Every row comes from one small tree of marks. The marks that hang from a mark follow it in brackets, in alphabetical order. Every link used is in the known rows. Which tree was each row made from?
Known rows:
R[C[P[L] Q]]: [-12  -3  36   6  -8  10  20 -10  -7   2  -9  10 -11 -19 -19  24 -18  -3
 -27 -18  -1  24  -6  24 -14  27  -9   2 -12   4   8 -12 -19 -26   1   1
 -19  -5   1   6  -6  -9   5 -27 -11 -14   1  23 -17 -34  -2  15]
P[C[Q] L[E F]]: [ 11  -2  23 -30   8   0  42 -11 -13  17   8 -24  19  -7  17   7 -33  19
 -20 -22  23  30  27  15  -7   1  37  21 -10 -19   1  19 -32  19  13 -21
 -33  13  13 -19 -34   7  -3 -51 -23 -22   7  -6  -8   2 -34 -13]
Q[C[P[L[K]] R]]: [  5  18   7   4 -10  34  -5 -12 -26   4  17  -3   6 -37  -8  17 -10  17
   8 -19 -10  21  -4   3   3   9   1  18   2   4  -4 -16  -8   7  13   3
  -1  -2  -8   0  -9 -22  14 -35 -19   0  26  14 -29 -34  -2  46]
P[C]: [ 19  -4  10 -32  -8   5  16  -7  -3  13   2 -13   5   5  26   1   1  11
  15 -14   9  19  10 -16   0  19   5  12 -10   1 -19   1 -12   5   2   1
  -8   0 -14 -22 -12   5  11 -30  12   4  18   5 -12   1 -16  -5]
X[P]: [ 29   2   1  -4  12   5  18  -4   9 -11  -4   5   8 -15 -11   6   1   1
  14  -7  12   7   4  -6   9   9  -2   4  -5   4  -2  18 -15 -12  -6 -21
  -6 -17 -10   1 -12   4  13 -10   0  -4  10  13 -12 -15   5  25]
X[P[C[Q] L[K]]]: [ 27  16  18 -36 -13  -4  32 -28 -15   7  -5 -16  24 -18  -7   5 -13  11
  16 -15  16  24  21  -1   7  20  10  24 -13  -2  -6  14 -36  -8   7 -16
 -20   8  -4 -18 -29  12   9 -19  -6 -11  23   3 -14  -3 -12  21]
P[C L[K]]: [ 19  10  15 -33 -17  -9  28 -25 -29  11  -1 -15  25  -6  19   2 -10  38
  25 -15  10  23  20  -6   8   3  20  22  -3 -23 -19  -3 -27  -1  19  -4
 -15  19   5 -24 -33   0   9 -23   6  -9  26 -11 -11  14 -19  -2]
E[L]: [ 19  -1 -15  -2  21  -1  14  -9   1 -23  -9  17   1  -2  -7  11   0  13
  25   3  -3   7   9 -25  11  -3  14  -5   1  -4  -9   8   2 -13  14  -6
  -8 -10   9  -2 -13  -4  17 -28  -4   2  -9  11  -5  18 -15  -2]
P[C L[F K]]: [ 20   4  19 -30   0  -9  38 -20 -33  -1   6 -19  28  -6  16   4 -19  38
  15 -12  12  29  36  -2   1  -7  34  24   3 -27 -10   1 -29   4  18 -14
 -17  16  20 -28 -40   7   8 -28  -9 -26  16 -12  -8  17 -22  -1]
P[C L[E F K]]: [ 16   3  16 -24  13 -11  41 -16 -30   1  17 -22  31  -5  17   8 -29  40
  10 -18  24  28  36  -7   4 -15  52  22   4 -33  -3   9 -37  11  20 -27
 -17  19  21 -29 -49   9  -2 -35 -21 -30  15 -19 -17  13 -29  -1]
X[P[L]]: [ 30  11   7  -6   2   0  30 -12  -2 -10 -14   2  16 -19 -18  11  -7  12
  10  -3  13   3  11   8  15   0  -3   6  -2 -12  -2  18 -15 -11   0 -28
 -15 -10   2   7 -20  -2  12  -8   3  -7  13   7  -4  -3   5  22]
D[K[L[F P[C]]]]: [  7 -18 -11  27  42 -14  -9   7   9 -13  13  -7  17 -25  27   9  10  31
 -19 -13  29   6  16 -16  26 -34  19  -1 -14 -12 -16   8 -10  23  -1   3
  -1 -12   9 -31 -17  10  -1 -22  -8 -34   2  13  14  11 -22  -4]
P[C[Q] L[K]]: [ 11  10  21 -42 -20  -5  29 -28 -24  21  -1 -19  21 -14  13  -2 -16  26
  11 -22   7  27  19   1  -2  13  21  29 -11 -14 -13   5 -34   2  18   5
 -22  23   3 -25 -33   4   6 -27  -3 -10  24  -2  -7   8 -29  -5]
E[L[F K P]]: [ 25 -11 -19   6  57 -22  17  -8  -2 -44  13  27  28  -6 -11  11   9  41
  26   7   6  16  32 -38  12 -33  43  12  20  -7  -2   2 -23 -10  26 -14
 -22  -6  32 -17 -31   6  19 -25 -30 -30 -11   2  -9  11 -25   1]
K[L]: [  8  -3 -15  21  16   0   0   2   2  -3  11   0   1  -7  16   2  -4  20
  -1  -6  14   7 -15  -5  20 -15   7 -10  -4  -6  -8  10 -17   0   5   7
   5 -13   0 -16   1 -10   4 -21   5  -5   5  11  -2  -4 -15   3]
E[L[F K P[C]]]: [ 26 -12 -12 -13  49 -20  20 -15 -10 -32  14  19  32  -1   0   8   8  42
  28   0   9  27  40 -43   9 -20  45  18  17  -5 -11  -3 -28  -2  26 -12
 -20   0  24 -27 -31   8  19 -36 -29 -26  -4  -4 -12  14 -30  -2]
L[E F K]: [ 15  -9  -8  11  55 -13  28   2  -5 -21  34  -5  21  -5   9  13 -24  26
  10 -13  27  19  23 -20  -2 -32  64  15  11 -22  17  19 -39  -7  23 -28
 -11   4  23 -22 -47  10  -2 -20 -40 -39   1  -6 -15  -9 -26  13]
P[C[Q] L[F K]]: [ 12   2  23 -38  -2  -6  37 -23 -30   7   4 -20  25 -12  14   2 -24  29
   1 -21  12  33  33   4  -9   2  36  31  -8 -19  -7   7 -34   0  18 -10
 -28  23  17 -30 -38   9   6 -35 -18 -24  13  -4  -7  12 -29  -5]
C[P]: [ 13  -3  11  12   6  15   7 -10   3  -8   3  -3  -7 -14  -4  23  10   9
   8 -13  15  19  -4  -7  -3  21 -10   0   1   5  -5  -4  -3  -3  -4  -3
 -13  -4  -7  -1 -14  -9  13 -23  -3  -8  11  15 -19 -23   3  24]
C[P[L[K]] Q R]: [ -1  13  25  -3 -16  16  10 -28 -12  14   5  -5   3 -41 -20  22 -26  11
  -2 -19  -4  33  -7   4 -17  25  15  22 -15   2   9 -13 -31   4  19   7
 -13  10 -11  -9  -8 -10   9 -38 -17 -13   5  17 -12 -31 -31  32]
C[P Q R]: [ -3   0  19  -3  -6  23   1 -14   8  15   7   0 -14 -32 -13  22 -17  -8
 -11 -21  -3  33 -16  -3 -23  36   1  15 -19  23   8 -13 -18   8   7  14
 -10  -4 -28  -8   9  -7  12 -45 -11  -5  -1  28 -13 -42 -30  29]
Q[C]: [  8   0  -8  -1   7  26  -2   9  -4  -2  12   1   6 -14  12  -4   6   7
   3 -18  -5   5  -3   6  10  -1  -5  13   2   5  -9   7   6  -4   4   3
  -4 -13  -6   4  -9 -15  12 -24  -8   9  23  18 -21 -21   7  22]
D[K[L[F P]]]: [  5 -18 -17  42  51 -14 -13   9  20 -23  16   4  19 -29  19  12  10  29
 -20 -10  26  -1  13 -11  28 -43  20  -3 -12 -16  -8   9  -5  17  -4   1
   0 -17  17 -21 -15   6   0 -12 -11 -35  -6  15  14   5 -18   0]
L[F K]: [ 13 -11  -4   5  39  -9  23  -5 -11 -27  20   2  18  -6   8   7 -11  25
  18 -10  11  17  27 -16  -6 -22  43  20   9 -15   4   7 -26 -14  17 -11
 -12   1  21 -22 -35   4  10 -11 -22 -33   4   2 -10  -2 -14  13]
D[K]: [  7 -10  -7  17  20   0  -6  -2  17  -9  -3  -1   2 -26  18   9   4   7
  -2 -14  11  -8   9 -10  14 -12   6   5 -17 -14 -12  12  13   7  -1   4
   2 -11  -4 -10 -22   4   4  -5   3 -12   3  20  11  13  -9   0]
L[F K P[C]]: [ 23 -19  -1 -17  41 -25  20  -4  -9 -16  23   2  40  -2  16   1   9  47
  18  -9  21  30  36 -30   1 -22  40  34  17  -4  -8  -9 -39   6  15  -8
 -23   3  18 -36 -32  12  14 -23 -19 -40  12  -6 -11 -13 -25   5]

Which tree is each row?
[ 13 -12   8 -30   6  -6   7  -4  16  23   6   7  21 -13  13  -3   9  22
  -3 -14   2  26   1 -18  -2  12   8  35  -7  17  -9 -15 -28  20   9  11
 -20  -6 -19 -21   4   2  14 -42   4  -7   9  12  -4 -32 -36  -4] : L[P[C[Q R]]]
[ 16  13  13 -28  -4 -10  31 -21 -24  15  11 -23  23  -5  19   5 -21  35
  19 -17  21  20  18  -8  11  -4  38  22   1 -26  -7   9 -36   9  22 -16
 -17  19   6 -25 -45   2  -2 -30  -7 -15  26 -17 -17   9 -28  -2] : P[C L[E K]]
[ 32  17  13 -28   1  -6  36 -23 -17   1   6 -18  26 -13  -5   8 -19  19
  23 -15  28  20  22 -10  15   2  23  15  -3 -12  -4  18 -38  -1   8 -33
 -15   5   0 -16 -37  10   4 -21  -9 -13  26 -10 -20  -2 -10  23] : X[P[C L[E K]]]
[ 19 -10 -10 -22  24 -10  12 -13  11  -8  -3  18  19  -1   1   2  17  22
  14   0   2  20  15 -29  11   4  14  12  -1  11 -16   0 -15   4  13   1
 -25  -5   3 -14 -11   2  17 -44 -10  -2  -4  10 -11   4 -30 -11] : E[L[P[C[Q]]]]
[  5   3  27 -40 -17  11  32 -15 -20  22  -2 -14  16 -17  11   5 -38  16
 -13 -19  -1  34  21  14 -15  12  27  28 -18  -8  -2  -5 -23  19  15  -5
 -18   8   1 -22 -12   7   9 -57  -6 -12   2   6   1   0 -40  -6] : P[C[Q R] L[F]]
[ 21 -20  -9   9  57 -25  18  -1   3 -30  23  17  41 -11   0   6  10  44
  12  -4  15  17  27 -24   4 -34  41  30  22  -9   5  -4 -35  -5  17 -11
 -22  -3  27 -21 -33   5  13 -12 -24 -43   3   0  -5 -19 -18   9] : L[F K P]
[ 14  10  21 -35 -31   6  23 -17 -17  26  -6 -13  12 -10  15   3 -21  23
  10  -9  -6  23   8   2   2  13  12  21 -10 -13 -14 -15 -17  21  13  -2
  -4   5 -12 -17  -6   0  12 -47  16   5  17  -1  -2   3 -29  -5] : P[C[R] L]
[-11   2  34   4  -6   4  20 -13 -14  -4  -3   7  -6 -21 -19  22 -22   4
 -17 -17   1  27  -1  18 -13  23   0   9  -7   3  10 -14 -30 -32   8   2
 -16   4   4   0 -16  -9   4 -23 -16 -21   6  19 -22 -31  -5  21] : R[C[P[L[K]] Q]]
[ 28   9  19 -39 -15   4  34 -23  -8  12 -12 -15  15 -17  -6   5 -10   5
   1 -14  15  21  16   7   7  28  -1  16 -14  -1  -8  18 -26  -1  -2 -18
 -21   1  -8  -8 -19   8   9 -28  -1  -6  18   7  -8  -4  -9  14] : X[P[C[Q] L]]
[ 13 -18 -13  17  53 -16  12   9   6  -2  35  -7  26  -1  22   7  -4  38
 -18  -8  39  24   8 -13  23 -33  37  -1   7  -7   2  12 -41  28   7 -12
 -16 -11  15 -30 -14   4  -3 -44 -21 -33   3  -6  -8 -14 -34   0] : K[L[E F P[C]]]
[ 11  -1  18  19  23   9  27 -13  -9 -10   7 -10   7 -20  -8  31 -11  24
 -10 -12  24  23  15   8   0  -3  15  -3   9 -19   9   7 -16   7   0 -28
 -23   3  17   4 -31  -9   4 -33 -22 -27   5   2 -17 -12  -8  20] : C[P[L[E F]]]
[ 14   2   2  10  31 -13  40  -8 -16 -16  15  -6  28 -14   0  13 -28  38
   4 -11  20  13  25   2   7 -34  50  16  11 -40  12  16 -31  -2  24 -30
 -20  11  30 -13 -49  -2  -2 -20 -28 -36   3 -13  -9   7 -21   7] : P[L[E F K]]
[ 10 -18 -21  34  64 -19   8  15  14 -14  30   4  26 -10  12  10  -3  36
 -19  -6  35  12   1 -12  25 -42  38   0  12  -9  10  15 -37  15  10 -14
 -12 -15  20 -21 -13  -1  -5 -33 -25 -38  -4   0  -5 -19 -28   3] : K[L[E F P]]
[ 11 -12 -24  34  47 -19   1   8  20  -1  27   8  20  -7  14   5   5  33
 -12  -6  31   8 -14 -14  32 -32  21  -2   8  -4   2  14 -36  15   9  -4
  -7 -12   5 -18  -6  -7  -3 -29  -8 -22   4   1  -6 -24 -25   4] : K[L[E P]]
[  3 -12 -14  40  40  -4  -9   6  10 -19  11  -8   5 -26  20  12  -7  18
 -20 -13  22  -1  12  -5  20 -32  22 -12 -18 -20  -8  16   0  13  -2   2
   8 -14   9 -21 -16   5  -2 -15 -10 -27  -5  19  14  20 -16   0] : D[K[L[F]]]
[ 12 -19 -17  32  49 -18   3  11  10 -18  20  10  21  -7  10   4   7  38
 -15   0  24  12   4  -8  20 -36  17   0  11  -5   1   4 -28  10   5  -3
 -10 -18  19 -21  -4  -4   7 -26 -10 -32  -4   9   2 -16 -19   2] : K[L[F P]]
[  0   9  27  -2 -18  21  11 -23  -3  20  -3  -3  -3 -41 -18  23 -23   3
 -14 -18  -3  32 -11  14 -17  29   0  15 -18   5   9 -10 -22  10  10   4
 -15   3 -16   0   2 -12  10 -44 -10  -5   1  20  -8 -31 -26  24] : C[P[L] Q R]
[  7   7  24   2  -3   7  18 -29 -13   3   0 -10   6 -33 -15  21  -8  15
  -5 -20  14  27   2   9 -10  21   4  16  -9  -3   2   4 -25  -8  10   1
 -29  16   2  -3 -29 -11   6 -20 -18 -17  12  14 -13 -17 -14  24] : C[P[L[K]] Q]
[  6   8  21 -36 -18   6  27 -16  -8  39   5 -21  12 -16  15   6 -40  13
 -12 -22   6  28   4   7  -3  18  31  26 -19  -8   2   1 -33  24  20  -7
 -17  12 -12 -18 -15   3  -2 -59  -6  -5  12  -1  -7  -8 -46  -6] : P[C[Q R] L[E]]
[ 19 -20 -14  16  73 -30  23   7  11 -25  38  12  42 -10   2  13  -1  46
   4 -10  30  19  26 -29  10 -45  63  27  25 -15  17   8 -49   2  22 -28
 -27  -2  28 -24 -45   8   0 -21 -41 -51   2 -10 -12 -24 -31  11] : L[E F K P]
[  0 -13 -16  43  51  -5  -4  11  14 -17  22 -13   6 -25  23  17 -14  18
 -21 -18  33   0   9  -9  25 -40  36 -11 -16 -23  -1  26  -8  15   3  -9
   6 -14  12 -21 -23   6 -12 -20 -21 -34  -5  11  10  12 -21   1] : D[K[L[E F]]]
[-14  -9  28   6   0  14  11  -3   0  -3  -3  12 -19 -15 -15  21 -11 -12
 -24 -19  -1  27  -8  13 -19  31  -9   2 -10  18   8 -15 -18 -28  -1   8
 -13 -10 -11   0  -2  -5   6 -29 -12 -13  -1  28 -22 -40  -3  21] : R[C[P Q]]
[ 15  12  16 -36 -28  -3  23 -25 -28  19   3 -12  20 -13  14   1 -26  32
  29 -14  -4  26  14 -11   3   5  27  29  -8 -17 -12 -16 -33  13  27   2
  -2  13  -7 -27 -21   1  10 -36   7  -6  23  -8  -9   4 -32   4] : P[C[R] L[K]]
[ 26   6  12 -33 -10   9  18 -10   0  11   2  -7   7  -9   0   4 -12  -3
  20 -10  10  23   6 -19   2  28   3  14 -13  11  -7   2 -22   3  -2 -13
  -2 -15 -28 -16  -2  12  17 -33   6   2  17  11 -15 -18 -16  25] : X[P[C[R]]]
[ 13   4  16  16  25   1  27 -17 -17 -13  18 -12  11 -24 -10  31 -15  30
   2 -12  26  25  18  -1  -1  -8  27   6  11 -22  10   6 -26   2  12 -25
 -22  11  22  -5 -42  -7   1 -23 -31 -35   8  -4 -19 -12 -14  27] : C[P[L[E F K]]]
[ 32  13  19 -30 -15   3  33 -20 -10   5 -12 -11  18 -12  -3   8  -7  13
  13  -7  16  16  18   2  12  16  -4  12  -8  -8 -13  12 -20  -1  -6 -24
 -16  -5  -5  -7 -22   7  11 -22   9  -1  22   1 -11   2  -2  17] : X[P[C L]]
[ 16 -14   5 -23   7  -9   7  -3  14  14   5  13  22  -5  18   0  14  28
   9  -8   1  22   2 -23   6   3   8  28   2  11 -11 -20 -22  22   8   7
 -13  -9 -16 -22   1   2  16 -39  10  -6  11   7  -5 -25 -29  -2] : L[P[C[R]]]
[ 17 -25 -10  15  68 -18  23  14  25 -17  27  13  32  -5   5  11   3  34
 -14  -5  28  13  18 -12   9 -36  42  17  22  -9  16  11 -29  13   7 -30
 -31 -12  22  -9 -28   5   1 -34 -29 -38  -6  -1  -7 -27 -26   1] : L[E F P]
[ 19 -10 -16  11  54 -30  13  -1  18 -11  30  15  37  -9   4   4   9  42
  16 -10  26  10   6 -30  17 -32  46  26  20  -7   8   7 -44   0  23 -14
 -20   0   9 -19 -39   0   0 -13 -23 -31  12  -7 -16 -27 -30   9] : L[E K P]
[ 11   1  19 -27   1   3  33  -9 -19  18  12 -17  17 -10  17  10 -40  25
  -4 -12  11  31  21   1  -3  -7  45  18  -6 -22   0  -1 -29  27  18 -24
 -10   7   7 -21 -23   4   1 -58 -12 -18   7 -10  -8   0 -41  -4] : P[C[R] L[E F]]
